What can hang from each mark:
sefo: fide kopin
zisuz: kopin
fide: bune dezog sefo
mobid: bune dezog
kopin: bune nubenen sefo zisuz
dezog: fide mobid
nubenen: kopin

In the rows, zero is written as 128.
Known rows, with every way that one mark hangs from another:
zisuz{kopin{bune nubenen}}: [129 102  86 143 160 115 137 158 157  95 147 150  58  96 141 114 100 115
 174 134 124 134]
mobid{bune dezog}: [102 136 121 192 153 125 141 105 123  76 166 122 113  99 141 122  76  80
 194 115 115 110]
kopin{nubenen}: [ 98 102 110 149 154 122 153 153 153  93 151 129 113 102 133 143  81  75
 163 114 106 124]
mobid{bune}: [108 124 109 174 155 141 148 120 135  91 171 115 107 101 130 137  89  90
 184 127 107 123]
kopin{bune nubenen}: [112 114 101 143 165 114 140 153 158  96 145 135  82  97 146 135  92  81
 161 127 106 137]
fide{sefo}: [ 95 105 136 147 142 139 123 127 147 113 177 141 127  89 115 157  99 114
 178  97 125 125]
dezog{fide mobid}: [ 90 106 108 117 137 152 143 109 151  98 171 136 115  85 117 195 109  70
 171  99  94 117]
fide{bune}: [ 92 112 101 161 158 122 140 141 142 108 172 137 101 108  98 147  89 107
 178 106 104 118]
nubenen{kopin{sefo{fide}}}: [111  89 144 157 140 128 154 126 127 124 131 151 118 106 103 175  75  63
 167 126 127 121]
sefo{fide}: [ 91 108 104 147 135 120 147 136 137 104 144 136 114 104 106 161  94  58
 183 114 127 122]
dezog{fide{bune} mobid}: [ 85 109  95 128 143 139 143 116 147  97 171 148  87  94 100 180 109  92
 176  91  81 123]
fide{bune sefo}: [ 90 106 120 155 148 124 124 132 143 111 178 156 102  98  97 145  99 133
 183  90 112 129]
zisuz{kopin{nubenen}}: [114  93  93 148 150 127 149 160 152  92 156 145  91  99 130 124  89 107
 174 124 119 123]
fide{bune dezog{mobid} sefo{kopin}}: [ 66  96 139 145 131 141 103 106 155  96 153 184  89  97  94 181 110 170
 193  79 126 136]
zisuz{kopin{sefo}}: [128  98 122 163 161 144 146 142 140 122 157 158  95 108 120 142  80 134
 166 128 125 119]
mobid{bune dezog{fide}}: [ 96 127 113 171 141 117 138  88 130  69 160 126 104  90 136 131  77  56
 193 102 102 115]
nubenen{kopin{sefo{fide} zisuz}}: [115  91 154 158 140 120 151 138 125 129 109 159  89 122 103 181  84  69
 164 122 110 124]
zisuz{kopin{nubenen sefo{fide{bune}}}}: [113  90  89 159 151  97 163 165 139  97 116 189  39 119 113 122  77 115
 173 124  97 147]
fide{sefo{kopin}}: [ 97 104 135 143 125 135 111 128 157  95 147 167 136  87 111 179  93 122
 188 101 143 125]
dezog{fide}: [ 94 100 107 132 142 129 140 118 149 104 166 130 121  92 115 164  92  64
 171  98 107 116]
sefo{fide{bune dezog{mobid}} kopin}: [ 62 101 108 142 123 121 124 116 144  88 123 178  72 111  86 183 105 116
 197 100 124 137]
kopin{bune nubenen sefo{fide}}: [115 110 108 147 160  99 155 155 149 104 103 164  55 114 150 142  80  67
 156 131  99 156]
sefo{fide{dezog}}: [ 71  99 120 153 137 124 136 118 136 110 145 135  99 112 103 151  91  77
 183 103 137 129]

Rows:
[106 107  87 131 126  88 134 155 162  76  93 170  72 102 130 158  91  65
 182 131 127 147] | sefo{fide kopin{bune nubenen}}
[ 66 103 123 140 133 143 142 109 136 104 148 143  95 107 107 177 110  84
 184 102 123 131] | sefo{fide{dezog{mobid}}}
[ 96 118 131 159 116 113 107  82 143  57 138 170 113  76 130 152  83  89
 209  90 124 127] | mobid{bune dezog{fide{sefo{kopin}}}}
[ 79  98 131 147 122 109 116 132 142  98  97 166  82 127 100 177  95  91
 190 103 138 134] | sefo{fide{dezog} kopin{zisuz}}
[ 77 108 128 152 137 103 112 100 139  91 169 165 100  84 101 141  85  98
 191  65 103 121] | mobid{dezog{fide{bune sefo}}}
[ 83  99 112 115 115 131 111 106 159  86 151 188  96  81  95 200 114 127
 191  79 103 136] | dezog{fide{bune sefo{kopin}} mobid}
[117 114 138 136 138 115  95 138 158 106 117 177  76 100 120 175 112 136
 184 107 131 140] | fide{sefo{kopin{bune zisuz}}}
[ 84 108 114 128 128 126 117 110 152  94 113 171  71 103 116 187 115 102
 193 116 143 142] | sefo{fide{dezog{mobid}} kopin{bune}}
[122  92 168 163 161 140 144 135 132 134 135 145 105 119 111 177  79 100
 154 120 107 114] | nubenen{kopin{sefo zisuz}}
[ 81 115 105 158 146 101 129 108 136  88 164 147  97  97 102 143  75  73
 186  80  98 110] | mobid{dezog{fide{bune}}}
[ 79  96 143 162 150 126 145 118 134 122 131 152  90 122 118 151  76  92
 168 107 124 135] | kopin{sefo{fide{dezog}}}
[ 68  96 140 163 153 128 110 115 145 117 178 153  87 106  96 133  98 149
 183  76 122 134] | fide{bune dezog sefo}
[ 98 103 156 142 141 117  83 123 160 112 118 177  65 109 120 160 112 153
 184  96 140 145] | fide{dezog sefo{kopin{bune zisuz}}}
[111 108 100 132 129  80 128 166 158  80  70 177  45 117 131 166  97  69
 178 127 114 150] | sefo{fide kopin{bune nubenen zisuz}}
[ 95  99 125 146 134  95 117 161 161  82 112 194  66 113 111 158  94 137
 179  90  98 144] | fide{bune sefo{kopin{nubenen zisuz}}}
[ 90  97 109 145 135 103 120 151 163  76 136 183  96  95 113 150  87 131
 182  93 113 142] | fide{bune sefo{kopin{nubenen}}}
[130 112 133 154 180 111 146 162 151 113 111 157  45 127 158 145  84 101
 143 128  80 147] | kopin{bune nubenen sefo zisuz}
[120 111 119 146 160  91 151 166 146 109  84 170  29 129 152 148  89  75
 153 130  85 160] | kopin{bune nubenen sefo{fide} zisuz}
[ 92 122 132 165 130 117 123  80 131  71 166 146 104  78 137 133  88  81
 198  87 106 127] | mobid{bune dezog{fide{sefo}}}
[128 104 138 150 158 124 124 136 139 126 141 133  85 107 111 163 106  88
 168 127 122 118] | nubenen{kopin{bune zisuz}}
[ 92 102 120 151 132 118 109 131 154  96 150 178 107  96  91 165  94 141
 193  94 129 130] | fide{bune sefo{kopin}}
[ 73  99 132 135 119 129 123 121 145  93 100 172  76 120 103 202 112  98
 188 104 122 132] | sefo{fide{dezog{mobid}} kopin{zisuz}}
[ 71  97 153 142 141 164 119 102 149 111 180 148 109  92 118 168 116 139
 179  85 125 132] | fide{dezog{mobid} sefo}
